What can hang from each mark
zefom: givu maniz
robud: tunaruv
tolok: dokal fufut givu misa
guki: bevifet
mapeb: foza
bevifet: maniz
misa: visus
sufig: dokal
fufut: mapeb tolok
dalavid: foza
visus: raku
givu: tolok
tunaruv: raku rusu
raku: tunaruv
dokal: sufig
maniz: bevifet zefom

Known rows, with every way that one mark hangs from another
(dokal sufig): [  8   0  -1   6   1  -4  -5   7  -4   8   0  -4   4   3  -7  -3  14   0
   0  -5   1  -6  -8  16   3  -1 -12  -2 -10  10   9   9  -3]
(maniz bevifet (zefom (givu (tolok dokal fufut misa)))): [ 51 -23  51  10  15  19  -7  20  -3 -29  18  36  32  45 -30  -2   3   0
  -9  40  -3 -24   1  24  39  17  15 -25  -8 -33   4  -9   8]
(sufig dokal): [-13   1  10 -21   0  -2   3  11  -4   5 -11   5   7   1 -15   2   5  -2
   5   8  -3   6   4 -15 -13  10  16   0  -5  18   3  14  -6]
(zefom (givu (tolok (fufut mapeb) (misa visus))) maniz): [ 35 -14  20  -3  41  15 -10  16   2 -19   2  46  34  43  24  41 -22 -20
  -4  34  -3 -27  23  45  30 -10  -4 -31 -19 -41 -31 -22   8]
(fufut mapeb (tolok dokal givu (misa visus))): [ 18 -14 -44   2  39  29 -20  27  -8  -7 -25  21  10  -7 -11  29 -17 -15
 -29  14  -7  -5  27  36   3  21  16 -32 -25 -15 -19 -11   7]
(raku (tunaruv rusu)): [ 14  -3  38 -10  -7 -11  11  33  -1   6   8   4   6  15   5  -5  20  -3
  11  13  -2  -2   3  20 -18  -4   0  -7  -4  17  -2   4  -7]
(guki (bevifet (maniz (zefom (givu (tolok dokal)))))): [ 11 -20  46  -3   0  17   2  19  -5 -21  -5  14  31  30 -19 -11  31  11
 -15  21  -1 -50  -2  34   7   3  -8 -10  -2 -13   8   2  20]
(dalavid foza): [  1   1   9  -3  12   8 -13  -5  -2  -3  -1  -6 -11  26   7 -14  11  -2
   0  -3  -3 -18   9 -11 -12  -3 -12  -2   4  -3   8   3 -10]
(fufut (mapeb foza) (tolok (misa visus))): [-11  -8 -60  -4  27  15 -16  34   1  14 -32  27   9 -12  28  47 -70  -8
 -19   3  -2 -33  23  44 -19  26 -14 -29 -15 -14 -18 -16  -7]
(robud (tunaruv rusu)): [  5   4  12 -12 -23 -12  -8   7 -11   4  -7  11 -11  17  11   6  21   1
   0  23  -1 -29   9  40  -4 -34 -11   8   2   3   7  -7   7]
(maniz bevifet zefom): [ 15  -6  18   6 -12   4   8   4  -1   0  12  -9  26  12 -31 -10 -31  13
  -8  10   4 -37  -5  -7   0  -3   1  -1  13  11  10  -4   4]
(visus (raku tunaruv)): [  9  -6   9  -2   8  -4   6  14  -3   6 -13  11  26  20 -24 -10   9  -2
   5   5  -8  11  14  23 -13   6  17 -17  -9  10 -13  -7 -16]
(tolok dokal givu misa): [ 26  -7  -9  19  16  22 -16   6  -6 -24 -12   8   2   7 -16 -11  13  -8
 -13  17 -12  24  11  30  10  34  20 -22 -14 -13  -5  -9   2]
(fufut mapeb): [  9   2  -8 -10   0   4  -6  12  -6   3 -13   7   8  -2  16  15  -7   0
   2   4   0 -21   3   7 -17 -10  -6  -4  -1   0  -7  -3   3]
(tunaruv rusu): [  0   1  21 -10 -15  -7   1  17   3   7  13   1 -17   7  13   2  11   1
   6   8  -2  -9   2  14   1  -7  -3  -3   2   8   3   0   2]
(zefom givu maniz): [ 10  -6  19   9   9   4  10  -3  -2   3   5   7  10  26  -9  14   4  -7
 -19  16   3 -20  30  -4  25 -15 -10  -4   5 -27  -5 -20   4]
(guki bevifet): [ -7   2  -1  -5 -22   7  -4   0   4  -6 -13  -5   6  -1  -2  -5   5   5
   4   0  -4   6  -6   6   0  17  -1   7  -5  24  -2  -9   0]
(givu tolok): [ -3  -4  22   1   1   1  -7  -8  -3  -3  12  10  12  12   6  -3   2  -2
   7  -1   4 -31  -4  20   1   6   3  -4  -3  -6  -2   2   0]
(zefom (givu (tolok fufut misa)) (maniz bevifet)): [ 36 -16  41   9  14  11   1   3  -1 -20  27  28  39  50  -8   5  -6 -16
  -9  29  -1 -29  22  28  51  12   4 -18 -10 -44 -10 -29  -2]
(zefom (givu tolok) maniz): [  8 -10  42  11  10   4   4  -8  -4  -1  17  18  21  39  -3  12   5  -9
 -12  17   6 -51  26  18  25  -8  -9  -7   2 -31  -7 -19   5]
(guki (bevifet maniz)): [-11  -3  -3 -15 -11   5   7  13   2 -12 -16 -13  17  -3   7 -14  17   4
  -3  -8  -4   1  -8  19  -7  10  -9   5  -6   6   1   1   5]
(tolok givu): [  6   1   2  15   4   5  -9  -7   2 -13  -1  -3   4   5  -4  -7   7  -2
 -15   2  -4   5   9  -9  -3  20   6  -5  -1  -8  -4  -4  -2]
(bevifet (maniz (zefom (givu (tolok (fufut mapeb) misa))))): [ 48 -19  27 -12  32  10  -4  25  -6 -25  12  30  49  41  33  20  -2   3
  -7  30  -2 -24 -18  46   2   9 -15 -29  -6 -47  -4  -4  12]
(fufut (mapeb foza) (tolok (misa (visus raku)))): [-15 -12 -69  -5  26  13 -16  35   1  20 -39  32  11   0  15  48 -68  -6
 -20   3  -9 -29  37  64 -16  25   0 -40 -17 -15 -25 -27 -13]
(zefom (givu (tolok fufut)) (maniz bevifet)): [ 21 -14  59   6   8   5   6  10   2 -16  26  28  31  45 -12   3   8 -14
 -13  22   3 -46  28  -1  47 -10  -3  -3  -3 -42  -6 -15   0]
(guki (bevifet (maniz zefom))): [  3  -7   7 -11  -9  10   9  13   4 -12  -6 -15  30   5  -1 -11   4  16
  -3   4  -2 -11 -24  21 -15   5 -13   0   5  15  10   4  11]
(givu (tolok misa)): [ 10  -6   5   6   8   8 -10 -11  -4  -7  11  10  21  20  12   0 -11  -6
  10   6  -1 -15 -10  50   7  29  10 -18 -10  -9  -5 -12  -2]
(guki (bevifet (maniz (zefom (givu (tolok misa)))))): [ 20 -17  24   1   2  13   0  -3  -1 -19   7   0  49  40   6  -1  -4  11
  -9  20  -1 -30 -20  52   5  34 -11 -21  -3 -13   4 -19  12]
(guki (bevifet (maniz (zefom givu)))): [  7 -10  19  -5  -7   4  11  10   3 -10  -4 -11  28  20  -6  -3   9  16
 -20  13  -1 -18  -8   1   0   8 -21  -4   7  -3   9  -6  13]
(maniz bevifet (zefom (givu (tolok dokal (fufut mapeb))))): [ 47 -19  61  -2   7  16  -8  36  -8 -22   7  45  32  36 -21   9   9   3
 -10  36   0 -65  12   2  17 -13   4 -14  -2 -28   0   1  13]
(tunaruv raku): [ -5   0  -4  12   3  -1  -3  -5   3  -5   1   1 -11  -7  -1 -18 -17   6
   9   2   0   4  -2 -28   1 -12  -1  15  14  -6  -1  -3   9]

Rows
[ 17 -13  51  15  -6   0   2  -7  -3  -3  24   6  37  40 -28  -1 -23  10
 -14  19   8 -75   6  -3  13   2  -2  -8  13 -16   7 -13   7] : (maniz bevifet (zefom (givu tolok)))
[ 32 -15  22  -3  23  20 -15  20  -3 -29   7  40   9  17   3  -4  29 -13
  14  20  -8  17 -11  51  28  21  18 -19 -24 -24  -6   6   1] : (givu (tolok dokal fufut misa))
[-15  -5 -36  -9   8   8  -8  38  -6  20 -24  24   0 -15  26  35 -34  -2
 -21  -4   2 -44  22  15 -25  14 -25  -9  -1 -18  -4  -4 -10] : (fufut (mapeb foza) tolok)
[ 14 -19 -45  16  37  18 -20  24  -5   4 -19  15  11  10 -46  13   6 -13
 -32   7 -13  13  29  63  20  29  23 -43 -37  -7 -11  -9  -5] : (fufut (tolok (dokal sufig) givu (misa (visus raku))))
[ 24  -7 -15  -6  21  24 -20  55  -4 -23 -36  52  -8  -1  29  17  -9  -9
   3  24 -15  10  13  44  -4  22  -5 -23 -18 -27 -12   2  -5] : (tolok dokal (fufut (mapeb foza)) misa)
[ 33 -24  58  -6  28  11   3  34  -2 -30  14  39  22  31  -5  -3  43   2
 -13  28  -1 -20  -6  16  24 -13  -6 -16  -5 -48   7  19  17] : (bevifet (maniz (zefom (givu (tolok dokal fufut)))))
[  5 -14  40  -2  -7   5   4   3   1 -14   6   2  44  33   0  -4   9  15
 -13  13   2 -48 -13  22   0  12 -18  -7   4  -9   7  -7  14] : (guki (bevifet (maniz (zefom (givu tolok)))))
[ 20 -12 -45  15  26  24 -31  48 -16   3 -39  30   8  -6   2  22  -6  -9
 -33   8  -8 -31  25  60 -13  50 -16 -32 -25 -22   1  -4 -10] : (fufut (mapeb foza) (tolok (dokal sufig) givu misa))
[ 24 -18  51  12  11  12  -3   8  -7 -10   7  26  14  34 -25   3  13   7
 -12  30   3 -50   5  12  14  -6   2 -15   3 -20   6   3  15] : (maniz (zefom (givu (tolok dokal))))
[ 20  -9  29  13  -8  -1   7  -1  -1   1  12  -4  25  27 -34   1 -26  13
 -23  20   5 -43  12 -25  13  -1  -6  -6  16 -10   9 -16   7] : (maniz bevifet (zefom givu))
[ 16  -6   2  -5  18  14 -25  32   0 -19 -14  49  16  17  54  23 -27  -8
  11  15  -7 -24  -1  55 -11  37 -12 -24 -14 -31 -15  -5 -11] : (givu (tolok (fufut (mapeb foza)) misa))
[ 27 -18  25   5  22   5   2  -1  -7 -12  20   6  46  40   8   4 -11   6
 -13  20   3 -34 -13  50   5  18 -11 -29   2 -37   6 -12  13] : (bevifet (maniz (zefom (givu (tolok misa)))))
[ 32 -15  16   2  37  15 -22  32   1 -24  -1  41  11  19  -6   3  16 -17
  14  17  -7   8 -11  64  30   6  11 -29 -40  -9  -9  19   3] : (givu (tolok (dokal sufig) fufut (misa visus)))
[ 15 -13  20   0  13  -3  14  10  -2  -4   8  -4  24  20  -4   2   2  11
 -24  14   3 -21  -2  -5  -1 -13 -19 -10  12 -28  10   0  15] : (bevifet (maniz (zefom givu)))
[ 40 -10  -4  15  39  18 -24  32   4 -33 -12  28   2  10 -13  -2  22 -17
  -9  20 -15  46   3  32  27  19  12 -30 -37 -11 -10  12   2] : (tolok (dokal sufig) fufut givu (misa visus))
[ 26  -8 -16  24  31  17 -22  16  -3 -17 -21  11   5   8 -27  -6   3 -12
 -15  14 -10  15  11  43  13  18  11 -31 -31   1  -8   7   5] : (tolok (dokal sufig) givu (misa visus))
[ 35  -2 -16 -14  17  11 -13  22  -2 -17  -3  23  12   7  31  21  -6  -6
  10  17  -8  30 -10  28   1  14   1 -16 -16 -13 -12  -5  -2] : (tolok (fufut mapeb) misa)
[ 34 -12   6   0  23  20 -33  55 -11 -18 -26  60  11  16  27  12   6 -11
   9  19 -10 -29   0  78  -2  25 -14 -30 -31 -24  -5  13  -8] : (givu (tolok (dokal sufig) (fufut (mapeb foza)) misa))
[ 27 -12 -38   2  27  29 -20  25 -15  -5 -15  16  10  -5  -8  18   6 -10
 -27  13  -7  -3  19  38  -2  37  12 -25 -19 -20  -7 -13   3] : (fufut mapeb (tolok dokal givu misa))
[ 45 -21  66  12   8   7  -7  34  -6 -17  17  34  28  43 -41  -7  29   3
 -11  29   1 -49  -2   6  36  -8  -4 -13 -12 -21  15  15   8] : (maniz bevifet (zefom (givu (tolok (dokal sufig) fufut))))
[  6  -9 -27  10  19  19 -25  54 -14   7 -38  31  -2 -12  -3  20   9  -7
 -35   1  -5 -47  33  29 -16  27 -22 -18 -18 -18   4  13  -7] : (fufut (mapeb foza) (tolok (dokal sufig) givu))
[ 29 -16  32  18   0   7  -2 -13  -6  -7  25   4  47  46 -22   1 -39   8
 -11  26   4 -58   0  29  18  26   4 -22   5 -18   5 -26   5] : (maniz bevifet (zefom (givu (tolok misa))))
[ 13 -10 -24  15  27  20 -18  10   3 -17 -29  17   4  18 -35  -3  -8  -9
 -15  20 -19  25  33  51  11  22  37 -39 -24  -7 -24 -18   1] : (tolok dokal givu (misa (visus raku)))
[  3  -3  20  -8   9   8 -20  36   1 -17 -15  51  11  11  49  21 -12  -5
   9   9  -4 -41   6  25 -15  10 -17 -11  -7 -28 -12  10 -10] : (givu (tolok (fufut (mapeb foza))))
[ 32 -19  34  -7  12  14  -4  13   5 -34  12  17  49  43  16   1  14   6
  -5  26  -6  -3 -28  41  18  37 -11 -19  -9 -26   2 -11   8] : (guki (bevifet (maniz (zefom (givu (tolok fufut misa))))))
[ 47 -19  60  10  22   8 -11  31  -5 -18  15  43  16  38 -20   5  43   2
  -5  29  -1 -27 -11  18  29  -8 -10 -16 -13 -23  12  22   9] : (maniz (zefom (givu (tolok (dokal sufig) fufut))))
[ 21 -15  16  -2  36  20 -16  22   5 -31  -3  44   6  16   1   6   4 -17
  11  23  -9  14  -2  49  29   7  23 -28 -31 -18 -17   8   5] : (givu (tolok dokal fufut (misa visus)))
[ 37 -18  29  20  24  17 -10  10 -17  -3   5  26  24  45 -24   2  26 -15
 -10  27  -1 -40  20  72  38   5  -6 -27 -23 -29   1 -12   7] : (zefom (givu (tolok (dokal sufig) misa)) maniz)
[ 39  -8 -13   0  38  27 -25  36   3 -38 -27  38   4   7   6  16  -1 -16
  -8  30 -16  32  15  25   9  10  20 -31 -29 -18 -25   0   6] : (tolok dokal (fufut mapeb) givu (misa visus))
[ 38 -21  40  17   4  17  -5   3 -11 -13  11  17  35  42 -42  -5 -16   4
 -14  34   0 -58   9  35  27  20  17 -26  -1 -19   6 -19  11] : (maniz bevifet (zefom (givu (tolok dokal misa))))
[ 42 -25  60  -1  31   6  -1  44  -8 -23  13  34  27  35 -12  -7  57   1
 -12  23  -1 -28 -15  29  23 -15 -18 -19 -15 -37  16  30  15] : (bevifet (maniz (zefom (givu (tolok (dokal sufig) fufut)))))
